Each row was made from one walk, in order. Every step used is in the known rows, and no mark comes twice. Write each row's walk.
In the rows, 128 means zero.
Known rows:
y r u w e m: [ 96 202 133 121 138 140 119 151 163 118  89  78 166 119 164  95 134 132
 148 137 105 155  69 158 181]
e w u: [109 136 145 159 141 153 104 152 101 130  98 141 134  98 181 128 132 139
 112 157 143 147 130 135 142]
c b r e: [ 81 226 173 146  88 111 152 177  90 104 112 123 129 165 155 122 130 138
 132 113  72  99 105 127 156]
b r u: [110 147 118 166 148 137 120 157 141 120 102 117 155 138 157  92 126 114
 114 125  96 126  78 135 155]
w e c b r: [ 89 224 151 154  57 105 124 161 113  78 105 115 135 187 194  87 117 135
 124 115  83 105 124 150 190]
b r e: [ 81 179 162 136 112 143 147 159 104 109 123 123 127 148 150 141 114 136
 137 128 103 114  92 130 145]
c b r u w e m: [ 89 252 139 128 106 117 119 177 164 117  80  78 160 147 172  73 155 128
 149 111  85 145  78 158 201]
w u: [101 129 146 132 145 162 108 168 127 131  98 143 141 124 159 113 133 134
 123 137 141 150 107 128 140]
r u w e c b: [ 99 174 150 131 109 122  78 160 123 100 103 118 163 167 178  70 133 129
 117 137 120 144 105 175 180]
e c: [110 111 128 137 117 154 106 142 119 102 110 146 129 152 176 132 105 135
 123 124 127 136 125 142 155]
x e w u: [107 139 117 148 154 144 117 163 130 119  73 153 136  81 174 136 145 134
 125 157 145 159 134 139 164]
y c b r e: [ 89 236 189 159  64  96 165 199  61 100  97 135 141 149 162  96 137 147
 107 103  65  76 118 114 144]
b r: [ 99 165 131 154 119 137 137 159 130 112 106 127 137 146 163 112 125 126
 125 121 100 120 104 125 150]
x e w: [119 146 110 147 142 129 145 137 121 104  90 149 132  89 170 155 129 133
 125 149 129 142 140 137 180]
u r e: [114 162 183 116 149 168 159 168  91 132 135 155 125 126 142 153 119 141
 144 151 139 138 111 137 138]
w e c b r u: [ 98 208 136 165  86 105 108 159 123  87 101 104 153 180 189  66 118 123
 114 117  78 110  98 158 195]
b r u w: [ 96 142 125 154 158 146  89 175 152 130  95 120 166 137 153  77 147 115
 120 135 112 148  76 148 136]
u w e: [ 95 172 164 102 126 149 117 143 127 108 126 120 152 137 159 109 127 136
 136 157 153 152 103 154 165]
c b r u w: [ 94 187 135 165 134 113  96 192 136 124  83 119 166 155 158  58 164 118
 114 120  81 131  88 147 148]
w u r: [121 140 164 136 167 176 121 194 123 151 102 163 141 115 158 105 144 133
 131 152 153 162 119 134 129]
y c e m: [121 136 154  80 105 146 163 178 116 131 100 134 139 105 144 144 126 174
 127  99 114 129 115 138 162]

Write each row's walk:
[134 122 195 130 142 157 132 212  64 156 103 178 147  75 160 111 150 171
  94 162 154 136 149 149 114] : y c e w u r
[108 113 129 133 173 156  90 157 140 134 105 132 164 125 146  94 141 121
 118 143 138 159  83 151 141] : r u w
[122 167 183 143 145 159 156 152  65 131 134 155 119 100 165 169 117 146
 133 169 142 135 134 143 138] : u r e w
[103 151 147 120  97 148 118 127 118  86 126 126 134 156 183 126  93 138
 129 139 138 133 120 154 182] : w e c
[ 96 184 133 171  77 111 111 176 115  94  87 134 131 183 186  96 128 131
 118 100  72 108 130 136 162] : e c b r
[128 111 177 115 165 171 119 188  94 160 119 167 136  91 155 136 142 162
 119 171 159 162 135 162 126] : c e w u r
[ 89 178 166 137 118 133 152 152  85 104 121 122 137 139 146 147 111 142
 131 139  91 108  94 126 136] : y r e
[ 89 182 144 137 138 140 102 158 150 113 113 100 171 142 161  70 136 118
 125 151 123 143  71 161 166] : b r u w e
[ 89 193 165 119  83 123  91 160 115  93 107 127 146 175 184  91 130 141
 129 134 124 139 130 165 175] : u w e c b
[ 88 230 154 148 114 107 109 176 134 109 101  99 172 160 166  52 151 121
 120 134  94 128  83 159 178] : c b r u w e
[114 124 138  65 129 161 153 155 144 134 112 122 128 122 136 168 120 162
 152 109 121 152 101 153 175] : c e m
[ 77 149 151 142  96 151 115 161 105  97 116 132 120 165 169 142 101 139
 137 122 104 118 105 146 144] : b r e c
[ 75 219 159 141  69 112  90 177 124  87  98 116 147 187 190  73 138 134
 131 126 100 126 122 164 172] : u w e c b r
[ 99 213 143 164  95 103 142 177 114 107  95 126 140 165 167  94 141 128
 120 106  71 106 117 123 162] : c b r
[108 102 159 111 143 157 108 165  95 140 115 146 136 100 154 142 132 163
 112 158 148 150 123 160 138] : c e w u
[ 96 240 171 162  89  92 120 198 105 104  87 111 183 145 173  26 160 129
  95 125  87 105  97 145 166] : y c b r u w e
[ 88 164  99 160 129 112  75 201 164 104  51 140 160 156 172  68 163 115
 127 114  84 147 107 165 171] : x e c b r u w
[ 77 225 178 172  96 118 121 188  69 120  93 128 126 131 180 117 146 145
 121 139  91 113 121 135 144] : c b r e w u
[105 176 177  98 155 192 145 197 131 156  98 140 119 104 152 156 135 152
 171 136 146 170 102 140 146] : w u r e m
[ 90 162 126 172 117 121  63 191 136 114  75 129 159 174 179  57 150 121
 114 114  83 134 100 162 147] : e c b r u w
[ 96 181 149 140 143 128 107 151 131 109 110  98 177 133 156  75 132 126
 119 160 112 139  75 158 158] : y r u w e
[ 91 198 151 119 111 143 164 152 118 113 100 102 124 125 154 169 112 150
 161 117  83 125  90 127 161] : y r e m
[ 93 188 107 161  90 103 123 186 142  84  64 148 133 164 180 104 141 126
 131 101  73 119 135 140 182] : x e c b r
[100 126 182 122 143 191 100 193 100 137 111 169 124 136 165 134 120 146
 143 155 156 158 119 153 123] : w u r e c
[ 92 150 171 139 134 160 115 152  75 128 114 140 125 102 168 156 123 150
 124 163 146 140 115 140 135] : r e w u
[110 180 184 131 108 141 134 187  75 116 116 163 119 165 166 135 121 146
 137 128 109 126 137 149 147] : u r e c b
[115 145 121 168 153 126 127 150 122 116  99 116 163 129 153  96 123 121
 107 134  85 120  80 130 147] : y r u
